Each row was made from one small tree. Brackets hold a mark, then the marks that hang from it, in the order of their numbers. Every link used is in the known rows. Write each row's tree.
In the rows, 128 means zero.
Known rows
{q_172 q_884}: [142 141 123 142 127 130 122 154 176 122 121 125 120 111 153 146 126 130
 129 135 140 111]
{q_865 {q_265 q_172 q_639}}: [145 103 143 148 109 136  98  93 164 117  96 130 108 107 151 147 135  97
 127 110 141 131]
{q_639 {q_172 q_30}}: [139 142 127  96  99 122 126 143 171 132 122 134 128 130 117 103 124 122
 117 166 140 100]
{q_265 q_172 q_865}: [133 117 158 136 139 111  81 120 100 121 120 143 106 115 132 136 129 103
 115 113 132 109]
{q_865 {q_265 q_172 q_884}}: [142 118 103 142 118 130  97 111 152 111 113 121  97  69 158 148 124  90
 127  95 145 127]
{q_865 {q_265 q_172}}: [141 119 118 138 115 137 112 104 146 114 110 129 102  99 144 137 131 100
 130 101 145 120]
{q_884 {q_85 q_30} q_172}: [140 109 111 109 149 142 107  95 168 126 113 118 122 150 133 146 122 125
 111 173 181 105]
{q_172 q_30}: [139 124 124 109 101 149 138 130 168 133 114 123 134 134 122 133 132 138
 120 156 144 106]
{q_265 q_639 q_865 {q_884 q_172}}: [130 116 160 140 132 120  59 109 163 137 109 126 133  99 153 164 144  94
 110 134 152 128]
{q_172 q_30 q_639 {q_884 q_85}}: [155 134 110 104  79 148 121 148 252 121 105 120 131 139 147 130 123 133
 125 192 162  83]
{q_884 q_30 q_85 {q_172 q_639}}: [143 126 121  92 126 145 126  91 163 131 133  95 124 169 159 129 129 120
 115 209 157  97]
{q_884 {q_172 q_30}}: [135 131 125 111 123 144 128 115 180 135 105 117 123 142 130 146 144 120
 126 180 156 100]
{q_865 {q_265 {q_884 q_30}}}: [139 131 101 123 106 150 123 110 152 126 127 109 116  78 161 140 132 109
 121 100 155 123]
{q_172 q_639 {q_884 q_30 q_85}}: [150 141 124 109 101 135 126 140 199 122 128 113 123 140 170 125 118 132
 124 179 147  98]
{q_865 {q_265 q_172 {q_884 q_85}}}: [148 110  91 143 126 139  89 103 155 105 121 112 101  75 160 149 118  91
 121 102 152 124]
{q_865 {q_265 q_639}}: [138 115 135 138 103 149 113  96 171 127 104 128 128 113 142 140 144 109
 129 106 150 132]
{q_172 {q_884 q_85}}: [151 131 106 142 139 140 110 141 180 113 132 113 124 120 157 146 118 130
 121 145 150 106]
{q_265 q_865 {q_884 q_30 q_85}}: [141 126 117 115 137 139  87 117 112 130 156 102 132  94 158 141 121 117
  94 123 156 108]
{q_172 q_30 q_639 q_884}: [146 145 126 104  69 139 132 162 247 129  95 132 127 131 144 130 131 134
 133 181 153  89]
{q_639 q_172}: [132 144 130 109 117 107 119 141 142 128 132 138 125 126 121  99 121 115
 123 146 130 115]
{q_639 {q_172 {q_884 q_85}}}: [147 146 115 119 125 116 107 150 179 118 134 128 122 119 142 111 115 117
 118 159 145  99]
{q_865 {q_265 {q_172 {q_884 q_85}} q_639}}: [155 105 132 155 115 141  90  99 190 109  98 124 107 103 165 157 130  97
 124 119 152 120]
{q_265 q_172 q_865 {q_884 q_30}}: [140 118 145 128 135 110  76 125  98 122 133 117 100  78 168 153 117  99
  99 119 133 112]
{q_85 q_30}: [128 114 138 105 113 128 130 127 143 136 105 149 125 127 123 132 118 144
 114 126 161 125]

Write each row's tree
[141 151 140 108  89 125 137 153 194 130 117 125 119 132 167 125 126 132
 131 169 138 104]
{q_172 q_639 {q_884 q_30}}
[155 144 113 106 107 131 114 151 207 121 125 123 126 125 137 115 118 124
 112 179 156  83]
{q_639 {q_172 q_30 {q_884 q_85}}}
[150 108 128 129 147 120  65 112 102 115 143 105 104  88 171 153 108  98
  91 130 142 107]
{q_265 q_172 q_865 {q_884 q_30 q_85}}
[150 124 112 131 132 140 111 140 188 117 120 123 123 119 154 148 112 138
 114 145 166 104]
{q_172 {q_884 {q_85 q_30}}}
[149 151 124 105  98 125 122 160 204 127 117 132 123 118 135 115 124 123
 118 171 150  88]
{q_639 {q_172 q_30 q_884}}
[131 135 130  97 101 134 129 118 202 137  96 127 124 152 127 131 143 115
 135 192 154 100]
{q_884 {q_172 q_30 q_639}}
[145 138 114 124 108 126 111 146 212 116 120 126 125 134 153 125 118 124
 134 165 146 105]
{q_172 q_639 {q_884 q_85}}
[139 107 143 142 144 131  48  96 167 130 118 114 137 107 155 164 136  94
 102 145 161 123]
{q_265 q_639 q_865 {q_884 q_85 q_172}}
[145 155 133 109 113 115 125 155 168 128 132 127 118 118 151 111 120 122
 116 162 140  98]
{q_639 {q_172 {q_884 q_30}}}
[136 124 109 113 137 133 105  99 180 122 120 114 126 161 135 129 130 108
 130 188 155 108]
{q_884 q_85 {q_172 q_639}}
[122 141 129 117 125 116  78 126 153 135 122 130 123  94 140 140 140  97
 121 130 154 112]
{q_265 q_865 {q_884 {q_172 q_639}}}
[150 125 120 137 112 142 116 113 163 114 111 121  97  94 165 146 130 104
 126 111 152 108]
{q_865 {q_265 {q_172 {q_884 q_30}}}}
[143 123 135 123  88 147 113 103 192 130 102 131 129 113 137 126 142 106
 124 125 157 118]
{q_865 {q_265 {q_639 {q_172 q_30}}}}
[146 120 154 136 118 118  95 128 189 125 112 130 134 133 148 131 124 115
 117 163 134 123]
{q_265 {q_639 {q_172 {q_884 q_85}}}}
[137 136 104 114 101 146 119 105 173 128 117 111 113  89 162 140 138 100
 128 122 162 117]
{q_865 {q_265 {q_884 q_30 {q_172 q_639}}}}
[154 120 112 138 119 147 110 107 166 110 115 116  99  99 166 146 127 104
 121 117 157 106]
{q_865 {q_265 {q_172 {q_884 q_30 q_85}}}}
[153 123 113 135 102 148 113 117 190 113 100 124 100  94 154 149 132 104
 127 118 159 101]
{q_865 {q_265 {q_172 q_30 q_884}}}
[143 121 107  99 117 148 112 100 209 126 110 110 129 164 131 131 133 116
 124 207 167  93]
{q_884 q_85 {q_172 q_30 q_639}}
[139 117 120 142 112 144  96  97 189 125 101 117 120  86 159 157 143  93
 128 116 159 133]
{q_865 {q_265 q_639 {q_884 q_172}}}
[148 121 116 106 150 154 126  87 140 129 142  87 123 159 161 143 128 125
 106 196 160  97]
{q_884 q_30 q_85 q_172}
[148  98 100 149 153 111  74 122 132 100 130 107  98  86 164 156  97  96
 113 136 124 131]
{q_265 q_172 {q_884 q_85}}
[128 143 137 103 119 124  94 121 140 141 130 117 122 100 158 139 139 104
 110 145 155 105]
{q_265 q_865 {q_884 q_30 {q_172 q_639}}}
[135 114 115  96 126 132 107  98 191 128 104 128 123 159 131 131 123 120
 120 186 179 105]
{q_884 {q_85 q_30} {q_172 q_639}}
[142 125 141 137 115 101 102 146 173 110 102 139  94 117 157 138 115 107
 135 152 122 114]
{q_265 {q_172 q_639 q_884}}
[131 125 183 125 113 114  79 117 146 140 115 150 142 132 123 119 142 108
 110 134 141 116]
{q_265 {q_639 q_172} q_865}
[140 124 135 129  97 139 109 102 179 127 106 133 127 112 139 125 141 103
 126 116 151 126]
{q_865 {q_265 {q_639 q_172}}}
[126 138 125 127 141 122  78 124 137 134 128 123 122  87 142 149 139  99
 114 121 156 113]
{q_265 q_865 {q_884 q_172}}
[145 123  82 126 116 159 104  98 187 119 118 105 118  88 152 150 135 101
 122 123 174 111]
{q_865 {q_265 {q_884 q_85 {q_172 q_30}}}}
[147 142 118 111 120 116 107 150 184 121 126 135 121 120 140 114 112 123
 113 158 156  97]
{q_639 {q_172 {q_884 {q_85 q_30}}}}
[144 131 119 112 101 126 113 146 218 120 108 136 123 133 151 128 114 132
 127 164 162 103]
{q_172 q_639 {q_884 {q_85 q_30}}}
[135 133  95 131 118 144 109 107 171 123 115 116 112  79 152 147 139  97
 130 106 162 123]
{q_865 {q_265 {q_884 q_172}}}
[142 114 133 129 123 117  68 132 137 120 115 126 105  77 148 156 120  97
 104 124 143 103]
{q_265 {q_172 q_30} q_865 q_884}
[129 122 163 123 117 101  83 122 122 123 111 152 107 125 128 122 129  99
 123 127 130 107]
{q_265 {q_172 q_639} q_865}
